What can hang from each mark:
mune: fubip voga
fubip: memi rusapa voga
memi: goga mune voga
voga: fubip goga rusapa
rusapa: goga memi mune
goga: fubip mune voga

Every row comes from one small tree of marks. The marks that hang from a mark follow it in brackets, in alphabetical order. Every link used is in the known rows. Which tree was each row made from?
Known rows:
rusapa(memi(mune voga)): [ -6   7  29   5  -8 -10  22 -45  -9 -25  32 -18  14 -12   7   7   8 -17
 -35 -15  -3  16  38   3  28 -25  13  37 -10  12  46 -61  13  20  27  22
 -44  16  35  44 -33  15 -27 -28   2  53  11]
mune(fubip voga(goga rusapa(memi))): [ 14   5  28 -10  -7  20  12 -29 -11 -14  51  -4  23 -31   0 -11  -7 -33
 -40 -13  10 -27 -22  16  -2 -10  30  32  19 -27  17 -29 -47  24  65 -17
  -7 -24  28  19 -11  17 -10 -19 -13  60 -31]
voga(fubip(rusapa)): [ 17  -6  75  -4  -8  -1  -3   2 -22 -23  -9 -29  61  11 -19 -27 -35 -26
 -24 -24  -1 -31  -6  -6  27   1  13  34  32  10  44 -42 -15  22  36   3
  21 -17  22  10  -8  -1 -24  24 -62  51  14]
mune(fubip(memi(goga) voga)): [  4  10  51  -3   4  -4 -13 -13 -28 -23   7  -7  22 -32 -18 -10 -10 -10
 -31 -19  23 -11 -11  -2  53 -11  36   4  24 -15  31 -18   2  12  84 -24
  21  -5  53   1 -35   7 -53 -20 -58  31   3]
memi(goga(fubip) mune voga): [  9  27  40   5  11 -22  23 -41 -28 -22 -17   0  26 -17  -2  14   6 -27
 -36 -16  21   8  32  -5  45 -49  21  27 -17  23  31 -67  19  40  29  21
 -10  -9  26  53 -16  17 -36 -12 -41  63  17]
rusapa(goga): [ 39  -7  44   0 -17   0 -20 -32 -37   3   2 -19  23   2  16   2 -28 -27
 -36  -5 -19   0   8  -4  43 -18  36  -2  18  -5  47 -49 -10  -9  46   5
  18  15 -15   3 -22  26 -26  -4 -39  26  15]
rusapa(goga memi(voga) mune): [ -4   8   6   9 -13 -15  -7 -43 -35  14  48  -3 -29 -32  19   5   4 -22
 -39 -22   4  35  28  19  35 -30  31  -1   1  -1  49 -60 -13   1  38  11
 -25   4  17  28 -45  40  -5 -36  18  43  23]
mune(fubip voga(goga rusapa)): [ 23   5  37 -11  -9  22   9 -26  -8 -23  24   4  44 -23  -5  -8 -19 -34
 -39  -8   4 -30 -30   4   5 -12  30  34  18 -23   4 -20 -50  23  66 -12
   7 -28  23  15  -5   8 -30  -3 -41  54 -35]
fubip(voga): [ 11 -12  43 -12   5 -16 -15 -21 -10 -38  11  -6  39 -16   8 -21 -28 -18
 -34  -4   2   0   9 -10  43  -2  13   6  10   2  42 -35  15   7  63 -11
   4  12  10  19 -26   3 -52 -10 -49  20   6]
mune(fubip voga): [ -8   9  43 -23  -7   0 -11 -14 -26 -23  20   0  17 -25  -1  -2  -9 -17
 -34 -16 -15 -14 -17  11  34 -10  26  23  10 -19  24 -31 -10  13  61  -9
  15 -28  25   1 -30  -8 -56 -26 -48  39 -10]
voga(rusapa(goga(fubip) memi mune)): [ 17   5  15   1   6   0 -13 -20 -48  30  45  -6  -6 -33  14  -3 -10 -31
 -46 -33   0  11   5   7  -3 -31  51  14  32  -4  43 -51 -57  11  40   2
  -2 -24  -9  15 -39  50  28  -7  -1  42  21]
memi(voga(rusapa)): [ 32   1  35  10 -14  -3  17 -46   0 -28   8 -16  46  -3  11   5 -23 -15
 -32  -5  11  -1   3 -12  24 -15  19  33  -2  19  23 -38  -4  22  32  12
 -13  18  -1  46 -23   9 -42   8 -22  64  -3]
voga(fubip goga(mune)): [ 41 -13  70  10 -10   5  -7 -17 -30 -21   0 -23  72  -3 -13 -29 -36 -52
 -39 -10   2 -18   5  -9  11  -7  16  35  49  -6  27 -36 -28  23  28  22
  21  -9  23   6  -7  25  -3  25 -67  60   9]
fubip(memi(goga) rusapa(mune) voga): [ -3   8  40   7  33 -24 -17   5 -27 -15   5   0  14 -32 -39 -30 -21 -11
 -12 -43  28   5   5  -4  50  -6  33   5  26   7  46 -29   0  29  85 -41
  14 -38  57  15 -22  18 -49  -5 -38  25  21]
mune(voga(goga rusapa)): [ 39 -14  25  -3   3   9   7 -36   6 -30  18 -11  61  -6  -1 -23 -31 -35
 -26   1  -2 -17 -16   0   0  -8  18  31   5  -5  19 -37 -31  32  57  -9
  -3 -15  -9  26   7  15 -25   7 -31  49 -22]
memi(voga(rusapa(mune))): [  7   7  16  11 -19  -7  17 -46  -3 -20  20  -7  34 -13   6   7 -21 -17
 -36 -22  11  16  10 -14  11 -18  17  33   2  19  17 -39 -20  33  35  16
 -23   0  14  43 -29  12 -35   4  -8  57   2]
mune(voga(rusapa(goga memi))): [ 22 -10  14 -14   3   7 -10 -28 -12  13  36  -2  12 -26  15 -14 -10 -33
 -33  -4  -8  -1  -7  20  12 -20  37  18   5  -1  39 -49 -36   6  54 -16
 -16 -12 -29  24 -22  36  -2 -19   3  47   4]
rusapa(goga(voga(fubip)) memi): [ 32 -10  25 -12 -27   5 -23  -9 -38  12  41 -32  22 -44   6 -18 -15 -43
 -43   8  -1 -12  10  13  17 -19  18  -6  14 -11  54 -53 -34 -18  39  11
  -7  22 -15   2 -11  41  19 -13 -16  47  13]
goga(fubip(memi(voga)) mune): [ 29   6  70   5  62 -19 -18  -1 -61 -12   3 -12   1 -49 -24 -20 -18 -10
 -36 -24   0  13  21  11  39 -33  47  29  41   6  54 -27  16   8  27   3
  36 -23  28   2 -48  22 -36   5 -57  49  45]
rusapa(memi(goga)): [ 20  14  35  12 -21 -11  -5 -48 -27  -3  24 -34  31   6   7  -4  -5 -30
 -23 -20   4  -6  18  13  40  -6  16   7   8  -6  49 -56   0  26  49   5
  -6  21  15  30 -16  18 -15 -32  -4  47   7]
fubip(memi voga(goga rusapa)): [ 48 -25  34   5  24   5   3 -22   7 -38  15 -15  56 -22 -19 -40 -40 -17
 -29  -2  21 -11 -13 -13   5  -2  31  19  30  -2  38 -11 -18  20  76 -27
   1   6  23  14 -11  26 -28  18 -47  35  -3]
goga(fubip(memi voga(rusapa)) mune): [ 28  -8  61  -5  69 -13 -26  15 -46  -9   9   6  21 -61 -22 -34 -28 -19
 -41 -23  12   3   6  -7  16 -24  54  31  56   9  46 -13 -14  11  48 -24
  34 -35  15   3 -45  30 -26  18 -64  40  35]
mune(fubip(rusapa(memi)) voga(goga)): [  4  13  52 -14  14   5   1  -4 -32 -14  36   0   1 -36 -13 -19  -2 -27
 -26 -27   8 -36 -14  27  28  -7  35  23  24 -29  37 -34 -21  11  69 -35
  11 -42  59   8  -9   2 -30 -27 -24  50 -18]
memi(mune(fubip) voga(goga rusapa)): [ 16  13  37   8 -24  17  45 -44  -1 -30   9   6  45 -14   1  27  -3 -30
 -52  -9  19 -15   5 -27   5 -35  30  54   1   2  -1 -36 -28  32  39  18
 -25  -3  52  49 -16  12 -32   9 -34  72 -31]
fubip(rusapa(goga(mune) memi) voga): [ 20  -2  66 -11  40 -15 -33  16 -51  21  21  16 -16 -57   5 -22  -8 -35
 -40 -23   9   2  28   6  54 -21  54   5  36   4  66 -42  -5 -23  57 -43
  15 -22  20  18 -41  31 -26 -17 -21  36  28]
memi(goga mune voga): [  7  20  31  13 -19 -14  28 -56  -6 -27 -14  -7  42   1   4  22   3 -26
 -31 -11  14  12  32 -15  49 -34  14  29 -24  22  24 -66  18  40  34  24
 -25  10  31  60 -13  12 -50 -16 -27  62   4]

Write each row's tree:
[ 27  15  42   0 -17  14 -11   4 -51  13  50 -12  26 -70  -5  13 -13 -41
 -55 -18  -2 -22   9 -10   0 -18  43  31  44 -19  20 -20 -52 -11  37   1
   9  -2  26  10 -35  22 -14  -8 -18  68 -16] => goga(mune(fubip) voga(rusapa(memi)))
[ 25   0  52  -9  50  -9  -8  35 -54 -22   4 -28  20 -58 -45 -17 -24 -14
 -30 -25 -14 -20  17  -8  17 -25  39  27  27   3  54 -37  -7   4  46  -9
  27 -35  39  -8  -8  14 -32  15 -67  33  19] => goga(fubip(memi(mune) rusapa) voga)
[ 13   8  35   5  18 -10  27 -40 -25 -26  29 -12  11 -24   2  -8   6 -24
 -40 -11  11   4  32  10  16 -34  23  30  -3   4  47 -61   9  26  29  18
 -29   3  42  39 -19  27  -4 -18 -15  59   7] => rusapa(memi(mune voga(goga(fubip))))
[ 13  24  53  11 -10  -3   6 -33 -30 -23   5 -17  16 -18 -19  10  -4  -5
 -27 -20  23  -9  -5   7  56 -21  33  15  14 -12  27 -22   5  21  59   1
  15   3  58  15 -31   8 -54 -18 -41  53   6] => mune(fubip(memi(goga voga)))
[ -5  14  60 -20  13   0  -9   8 -37 -18  11   5  11 -30 -13  -8  -8 -18
 -25 -29  -6 -31 -17  12  43  -9  33  29  19 -14  31 -31 -10  10  65 -28
  27 -51  40   4 -22 -14 -62 -18 -48  41  -8] => mune(fubip(rusapa) voga)
[ 12  -6  19 -12   6   1  -3 -33  -4 -13  42 -15  28 -15   7 -19 -14 -26
 -26 -11  -8  -5  -9  15   3  -7  23  32   4   2  36 -44 -26  24  51 -11
 -22 -13 -13  28 -18  15 -15 -18  -1  51  -5] => mune(voga(rusapa(memi)))
[ 26  -6  53  10 -12   2  -5 -24 -19 -23  -6 -44  66   9 -31 -30 -28 -22
 -17 -15  11 -14 -10   5  29  -2  12  19  26   3  41 -35 -13  36  51  12
  15  -1  19   3  -8  19 -12  13 -57  48  23] => voga(fubip(memi(goga)))
[ 13  16  33   7 -30  -9  -6  -1 -33  -8   7 -24  58 -29 -23 -12 -26 -44
 -24 -26  20 -19   5  -9  23 -11   5   7  13   3  24 -48 -33  30  49   6
   7 -22  25  21  10  15 -19   8 -39  56  -1] => memi(goga(voga(fubip(rusapa(mune)))))
[-10  17  24 -11  24 -16   1 -27 -30  -6  24  -5  11 -28  -3 -10  15 -32
 -27 -22   0   3  24  18  25 -33  22  25  -8   3  47 -73  -2  39  48  -1
 -19 -34  17  36 -17  25  -7 -38 -12  46  15] => rusapa(memi(goga(fubip) mune(voga)))
[-13   3  41 -10  19 -25 -15   8 -22 -23  13  10  16 -29 -11 -24 -23 -15
 -26 -38  10   3  12 -12  41  -5  25  14  21   8  44 -37  -4  16  68 -29
   7 -34  45  19 -30   2 -55  -5 -40  21  11] => fubip(rusapa(mune) voga)
[ 30  -6  40 -13  33  -8 -10 -23 -24 -32  11  -5  31 -23  -2 -35 -24 -30
 -26  -4  -5 -15  -9  19  22 -19  17  14  11 -14  38 -46  -4  21  57  -8
  21 -28   6  10   1  13 -24  -8 -54  34  -1] => mune(voga(goga(fubip)))
[-11  29  38   1 -31   1  12 -37 -34  -1  24 -14  20  -8  -1  22  17 -33
 -40 -31   4 -11  22  -3  30 -22  31  27   7 -11  35 -57 -13  28  49  13
 -14  -3  55  28 -26  15 -18 -37 -14  55  -7] => rusapa(memi(goga mune(fubip)))
[  0  26  33   4  12 -19  18 -45 -29 -11  16  -9   7 -23   3   7  19 -24
 -34 -20  23   8  38  13  36 -44  24  24 -14  14  46 -70  14  38  32  17
 -27  -3  33  53 -24  25 -11 -32  -8  65  20] => rusapa(memi(goga(fubip) mune voga))
[ 36  -9  49   8  31  -1   6 -18 -34 -34   4 -26  36 -12 -24 -24 -25 -22
 -34 -15  -7  -9   8  -3  10 -18  35  27  32 -11  48 -40  -5  30  51  12
  22 -16  41  -3  -9  28 -13  12 -68  31  12] => voga(goga(fubip(memi(mune))))
[ 20  -5  40   3  19 -15 -18 -23 -12 -28   1 -18  38 -19 -17 -30 -22  -9
 -21  -8  22   4   3  -2  51  -6  23  -2  12   0  48 -28  19  20  81 -25
   8   9  26  14 -18  17 -48 -13 -47  22  18] => fubip(memi(goga) voga)
[ 17   7  86 -16  71 -29 -32  35 -63  -9  -7  15  10 -58 -15 -28 -20 -26
 -37 -33   9 -11  19  -5  48 -23  48  20  48  13  56 -32   6  -1  48 -34
  50 -52  28  10 -40  10 -46   8 -70  35  32] => goga(fubip(rusapa voga) mune)
[  6  16  21   6 -25   4  10 -36 -27   8  23  15   1 -30  15  23  -8 -22
 -48 -22  17  13  -1  -5  21 -37  42  20   9   2  13 -34 -42   8  42   9
  -8  -8  16  31 -42  25 -26  -2 -14  58  -1] => memi(voga(rusapa(goga mune(fubip))))
[-17  19  47  -3 -20  -2  27 -33 -21 -31   8   2  19 -17   0  29   6 -14
 -44 -20   1   2  20 -17  36 -32  25  44  -5   4  21 -43   5  21  34  23
 -18  -4  59  33 -37  -5 -59 -13 -41  55  -7] => memi(mune(fubip) voga)
[ -6 -13  24 -23  -1   6  -5 -17 -19   9  29  -6   7 -27   5 -14   9 -42
 -39  -6 -11   7  17  16  13 -30  23  28   0   2  50 -72 -30   5  39   9
 -34 -23  -5  15 -25  40  10 -25 -14  43  20] => rusapa(goga memi(mune(voga(fubip))))
[ 23  16  45  11  28 -19  11 -21 -36 -27   7  -1   9 -28 -10 -17 -19 -21
 -29 -30  21  -3  11   8  29 -30  25  18  15   4  35 -45   1  29  42  -1
  16 -28  47  30 -11  14 -30   4 -41  51  11] => memi(voga(goga(fubip(rusapa(mune)))))
[ 46  -4  78   7  37  -1 -28  16 -62  17  -6 -13   1 -25 -27 -14 -31 -23
 -24 -33 -13  -3   8   1  47 -20  67  18  56  -1  61 -27  -8 -13  48 -25
  47 -27  24 -14 -36  33 -32  13 -53  33  36] => fubip(memi rusapa(goga(mune)))
[ 52  -6  31  16 -19  14  14 -48  -5 -16  38 -33  54   5   7 -14 -29 -36
 -35 -11   7 -22  -1  -2  -8  -1  27  26  28 -12  36 -37 -35  26  47   5
 -12  18  10  29  -1  29   9   4  -8  58 -18] => voga(goga rusapa(memi))
[ 22  23  43   8   5 -17 -10 -36 -45  -2  23 -29  17  -8   3 -10  -3 -27
 -26 -23  12  -8  16  21  38 -18  25   0  18  -8  55 -57   1  26  46   2
  12   4  11  24 -18  22  -2 -28 -16  48  17] => rusapa(memi(goga(fubip)))
[ -6   7  51   2  -4 -14   8 -12 -16 -26   4 -12  31 -11 -17 -18 -18 -18
 -24 -31  20  -1   7   0  29 -14   6  34  11  27  32 -48  -8  31  30  12
  -6 -24  36  30 -23   5 -34  12 -37  60  17] => memi(voga(fubip(rusapa(mune))))
[-27   4   1  -8   1 -19 -12 -27 -22 -11  60  -9  -2 -31  -2 -22  -1 -21
 -25 -32 -14  20  14  24  11  -6  13  18   8  -8  44 -58 -18  24  52  -2
 -26 -30  22  14 -33  16 -19 -41  10  30   9] => rusapa(memi mune(voga))
[ 20  29  67  11 -19  -5 -14 -26 -57   5  -4  -6  35 -14  -3  18 -10 -37
 -41 -29   5 -14  14  -7  54 -21  42  19  35 -15  23 -37 -13  19  48   5
  34 -11  37  17 -29  12 -41 -15 -49  55   0] => memi(goga(mune(fubip)))
[ 36   9  31  14 -24   5   5 -50 -12   2  24 -29  48   7   8   1 -16 -32
 -28 -19  13 -13   3   0  14  -9  27  21  12   3  34 -46 -27  35  47   4
 -15  17  -3  42 -11  27  -2  -9   6  61  -5] => voga(rusapa(memi(goga)))
[  0   2  10   6 -18  -8 -17 -32 -47  21  48 -14 -14 -20  15  -1  -5 -29
 -37 -28 -15  24  23  12  23 -16  36  -3  22 -14  51 -59 -30   1  46   7
 -10  -7  14   8 -38  41   7 -30  10  26  21] => rusapa(goga memi mune)
[ 22   7  42   5  16 -10  28 -37 -20 -39  -2  -3  29 -17   0  -1  -6 -28
 -41  -7  10   1  27  -8  22 -40  20  33  -4   7  32 -55  12  31  30  22
 -12  -6  40  38  -9  19 -30   1 -49  54   4] => memi(mune voga(goga(fubip)))
[ 23   6  13  -3   2  -6 -11   0 -41 -10  31 -15  34 -57  -7  -6 -33 -29
 -43 -18  -4  -7   1 -13 -11 -24  27  16  22  -2  26 -34 -45  15  39  10
  14 -20  -2  12 -12  23  -8  14 -35  43  -2] => goga(fubip voga(rusapa(mune)))
[ -1  14  40   7 -28  -7  29 -47   1 -28 -17 -12  63   3  -8   5   1 -36
 -32  -8  25   3  23 -13  34 -33   3  39 -20  28  19 -66   1  49  24  32
 -32   0  24  57 -10  15 -28   2 -38  73   9] => memi(goga mune voga(fubip))
[ 13   6  31   7  37 -10   2 -19 -34 -19  19 -15   9 -35 -20 -14 -19   0
 -30 -32  12  16   1   7  11 -28  37  30  26  13  40 -25 -14  31  39   6
  10 -27  24  14 -38  25 -19  11 -33  45  28] => goga(fubip(memi(voga(rusapa(mune)))))
